Each row comes from the steps of one path. Every step used is in the known rows, and no mark comes twice. Write the path behind each row, first mark first.
Known rows:
butut nakis saditom: [-0.91 -0.45 -4.49  3.41 -0.18 -3.40 -1.36 -0.40 -2.26 -1.67 -3.04  2.27
 -0.51 -2.20 -1.17  2.41 -0.90 -1.31  1.94]
saditom ruba: [ 1.70 -1.36  0.46  2.30 -1.09 -0.44  4.04 -0.24 -1.85  2.34 -0.85 -2.88
 -0.12 -0.29  1.60 -2.93 -0.37 -0.16  0.03]
valin gabemar butut: [ 3.20  0.51  1.26  0.31 -3.68  0.17  2.35  1.56 -2.38 -1.04  0.51 -0.31
 -4.05 -0.69  0.19 -0.20  2.77  3.89  1.94]
butut nakis valin: [-1.04 -0.51  1.17  3.29 -1.06 -0.42 -0.92 -0.33 -4.33 -1.61 -2.45 -0.36
 -1.51 -1.16 -1.23 -2.41 -1.82  1.98  1.10]
valin gabemar butut ruba saditom: [-0.31  1.56  2.91  1.35 -2.79  2.44  4.41 -0.93 -2.80 -0.27  1.24  0.38
 -5.00  1.19 -0.90 -1.15 -0.97 -0.41  3.43]
saditom ruba butut nakis valin gabemar: [-0.52 -1.21  2.91  7.26 -1.93 -1.60  3.76 -0.43 -5.76  3.15 -1.99 -1.20
 -5.63 -5.21 -0.20 -4.78 -2.88  1.36  4.67]
valin gabemar butut ruba: [ 1.39  1.24  1.75  1.01 -3.33  2.79  2.67  1.64 -1.82 -1.61  1.22 -0.88
 -5.43 -1.42 -0.62  0.00  0.69  2.40  2.66]
saditom ruba butut: [-0.19 -1.21  1.77  5.08  0.82 -0.53  3.69 -1.12 -1.88  5.14 -1.62 -0.73
 -2.04 -4.03  0.82 -2.91 -1.31 -3.20  1.27]
zavu nakis saditom: [ 0.42 -1.39 -3.38  0.51  0.72 -1.91 -2.79  1.20  0.83 -2.22 -1.82 -1.31
 -2.67  0.17 -2.51  5.35  1.07 -0.11  0.46]
zavu ruba butut nakis saditom gabemar valin: [-4.84 -0.13 -4.96  3.28  5.78 -5.67  1.80 -1.83 -1.58  7.22 -2.16  7.66
  1.07 -6.20 -3.89  3.45 -2.01 -3.41 -0.61]
zavu ruba: [-1.15 -0.35 -3.57 -1.68  2.56 -2.13  0.15 -1.22  0.43  4.41  0.63  2.56
  1.04 -2.51 -2.14  1.81 -0.69 -0.43  0.55]
nakis saditom gabemar valin: [-2.19 -0.11 -1.69 -1.80  1.86 -4.18  0.88  0.88 -0.11 -1.39  0.46  1.86
  1.85  0.90 -0.18  3.59 -0.54  0.44 -3.64]
zavu nakis valin gabemar: [ 0.14 -0.56  2.57 -0.25 -2.02  0.05 -1.43  2.30 -1.74 -2.12  0.69 -4.16
 -6.13  0.66 -2.76  0.61  0.14  6.07  2.18]
zavu nakis valin: [-0.13 -1.24  1.85 -0.11  0.03  0.65 -2.67  1.17 -0.95 -1.70 -1.03 -3.60
 -3.66  0.83 -2.84  0.47  0.67  3.25 -0.28]
saditom gabemar: [ 0.02 -0.48  1.04 -0.16  0.78 -0.53  2.25  0.21 -1.08  0.95  1.59 -0.85
  3.15  1.88 -0.21  0.82  0.69  0.85 -4.39]
nakis saditom: [-0.13 -0.18 -2.49 -1.00  0.21 -3.29 -2.28  0.73  0.13 -2.98 -0.32  0.14
 -0.99 -2.00 -0.72  3.65 -0.33 -1.10  1.59]
gabemar valin: [-2.81  0.35 -0.16 -0.74  1.47 -0.26  1.82  0.42  0.48  0.64 -1.16  2.26
  0.28  0.72  1.08 -1.42 -0.66  1.13 -1.65]
butut ruba saditom gabemar: [-4.44  0.36  2.88  0.78  2.50  2.53  4.04 -2.79 -1.72  1.80  2.15  0.09
  1.37  3.70 -1.22  0.01 -3.54 -4.66 -1.84]
valin gabemar butut nakis saditom ruba: [ 4.20 -0.98 -1.90  5.22 -4.90 -2.90  4.03  0.75 -6.03 -1.18 -2.49 -0.91
 -4.71 -2.96  0.55 -0.44  1.65  2.95  3.45]
ruba saditom: [-2.05 -0.39  1.18  0.63  1.05 -0.47  2.00 -3.76 -1.66  1.87 -0.09  1.01
  1.04  3.19 -0.06 -1.39 -2.09 -3.18  1.09]

Write each row's path:
[ 0.83 -1.39 -1.47  1.60  0.96  1.01  0.34  1.09 -0.80 -2.21 -0.59 -2.27
 -2.62  0.92 -2.85  5.95  2.83 -0.50 -3.52] : zavu nakis saditom gabemar butut ruba
[ 0.26 -1.64  1.43  4.68  0.00 -0.03  5.84 -3.69 -5.83  2.11 -1.70  1.45
  2.49  4.51  0.25 -1.40  0.89 -3.42 -3.91] : ruba saditom gabemar butut nakis
[-0.45  0.43  4.53 -2.00 -3.17 -1.24 -1.27  1.88 -2.75 -3.23  2.08 -2.91
 -4.48 -1.26 -0.98 -1.58 -1.64  5.74  4.08] : nakis valin gabemar
[-2.42 -0.53 -3.26  2.93  1.29 -4.07  1.66  0.03 -2.91 -0.53 -2.15  3.05
  2.18 -0.17 -0.35  2.80 -0.89 -0.08 -3.03] : butut nakis saditom gabemar valin
[-0.10 -1.80  3.73  3.40 -0.38 -0.45  4.63 -3.72 -7.11  0.48 -1.03 -0.51
  1.31  3.68 -0.53 -2.76 -0.07 -0.87 -3.00] : ruba saditom gabemar butut nakis valin
[ 0.67  1.40  5.40 -0.62 -3.78  2.10  0.77  1.80 -3.57 -3.96  1.66 -2.96
 -6.98 -1.62 -1.39 -1.58 -0.66  5.00  3.54] : nakis valin gabemar butut ruba
[-4.01 -0.69 -1.85  5.42  3.34 -3.77  1.49 -0.88 -2.45  2.83 -2.89  5.69
 -0.27 -4.17 -1.65  2.04 -1.35 -3.05 -1.12] : ruba butut nakis saditom gabemar valin
[ 2.67 -1.10  1.47  4.21 -2.71  0.82  0.47 -0.32 -5.42 -1.85 -3.57 -1.16
 -2.45 -1.25 -0.56 -2.69  2.45  2.70 -0.15] : gabemar butut nakis valin
[-4.20  0.98  2.00  1.00  1.60  2.70  2.41 -2.71 -0.81  1.08  0.52  0.97
 -1.00  2.43 -0.88 -0.86 -4.16 -4.95  2.01] : butut ruba saditom
[ 0.91 -0.15 -0.73  0.23 -0.02 -0.98  0.77  0.64 -1.32 -2.77  0.82 -0.93
 -0.49 -1.09 -1.30  4.31  1.19 -1.58 -2.95] : nakis saditom gabemar butut ruba
[-2.79  0.09 -2.14  1.09  4.24 -2.34 -0.24 -2.02  0.48  7.62 -0.04  5.07
 -0.67 -6.39 -3.38  1.75 -1.72 -3.63  2.13] : zavu ruba butut
[-2.58 -0.78 -1.82  6.02  2.27 -3.56  0.26 -1.18 -3.10  2.34 -2.21  3.92
 -0.64 -4.72 -2.24  2.98 -1.10 -4.21 -0.03] : ruba butut nakis saditom gabemar
[ 2.34 -1.46  0.06  4.82 -1.20  0.65  3.79 -0.61 -4.60  0.66 -1.53  0.37
  1.97  1.15  0.22  0.11  4.00  0.44 -5.31] : saditom gabemar butut nakis
[-2.99 -0.39  2.14  5.66  1.15 -0.58 -1.21 -0.99 -4.29  2.24 -2.86  1.93
 -3.65 -5.44 -2.32 -2.38 -2.31 -1.38  2.94] : ruba butut nakis valin
[-3.01 -0.42 -5.94  3.76  4.15 -5.21 -0.79 -2.46 -1.59  5.98 -2.43  6.54
 -0.85 -8.18 -4.06  3.43 -2.11 -4.39  3.64] : zavu ruba butut nakis saditom
[-2.29 -0.25 -2.65  6.04  1.75 -2.96 -1.65 -1.04 -1.90  1.93 -3.31  4.61
 -2.81 -6.60 -2.23  2.15 -1.55 -4.58  3.37] : ruba butut nakis saditom
[-0.62 -1.19 -3.45  3.27  0.27 -3.83  0.37 -0.17 -3.26 -1.09 -1.72  1.40
  1.80 -0.46 -1.51  3.35 -0.20 -1.16 -1.97] : butut nakis saditom gabemar
[ 1.05 -1.40  2.96  1.31  0.32  0.06  5.14 -3.48 -3.60  2.10  0.57  0.09
  2.62  4.97  0.36 -0.77  1.34 -2.84 -3.76] : ruba saditom gabemar butut
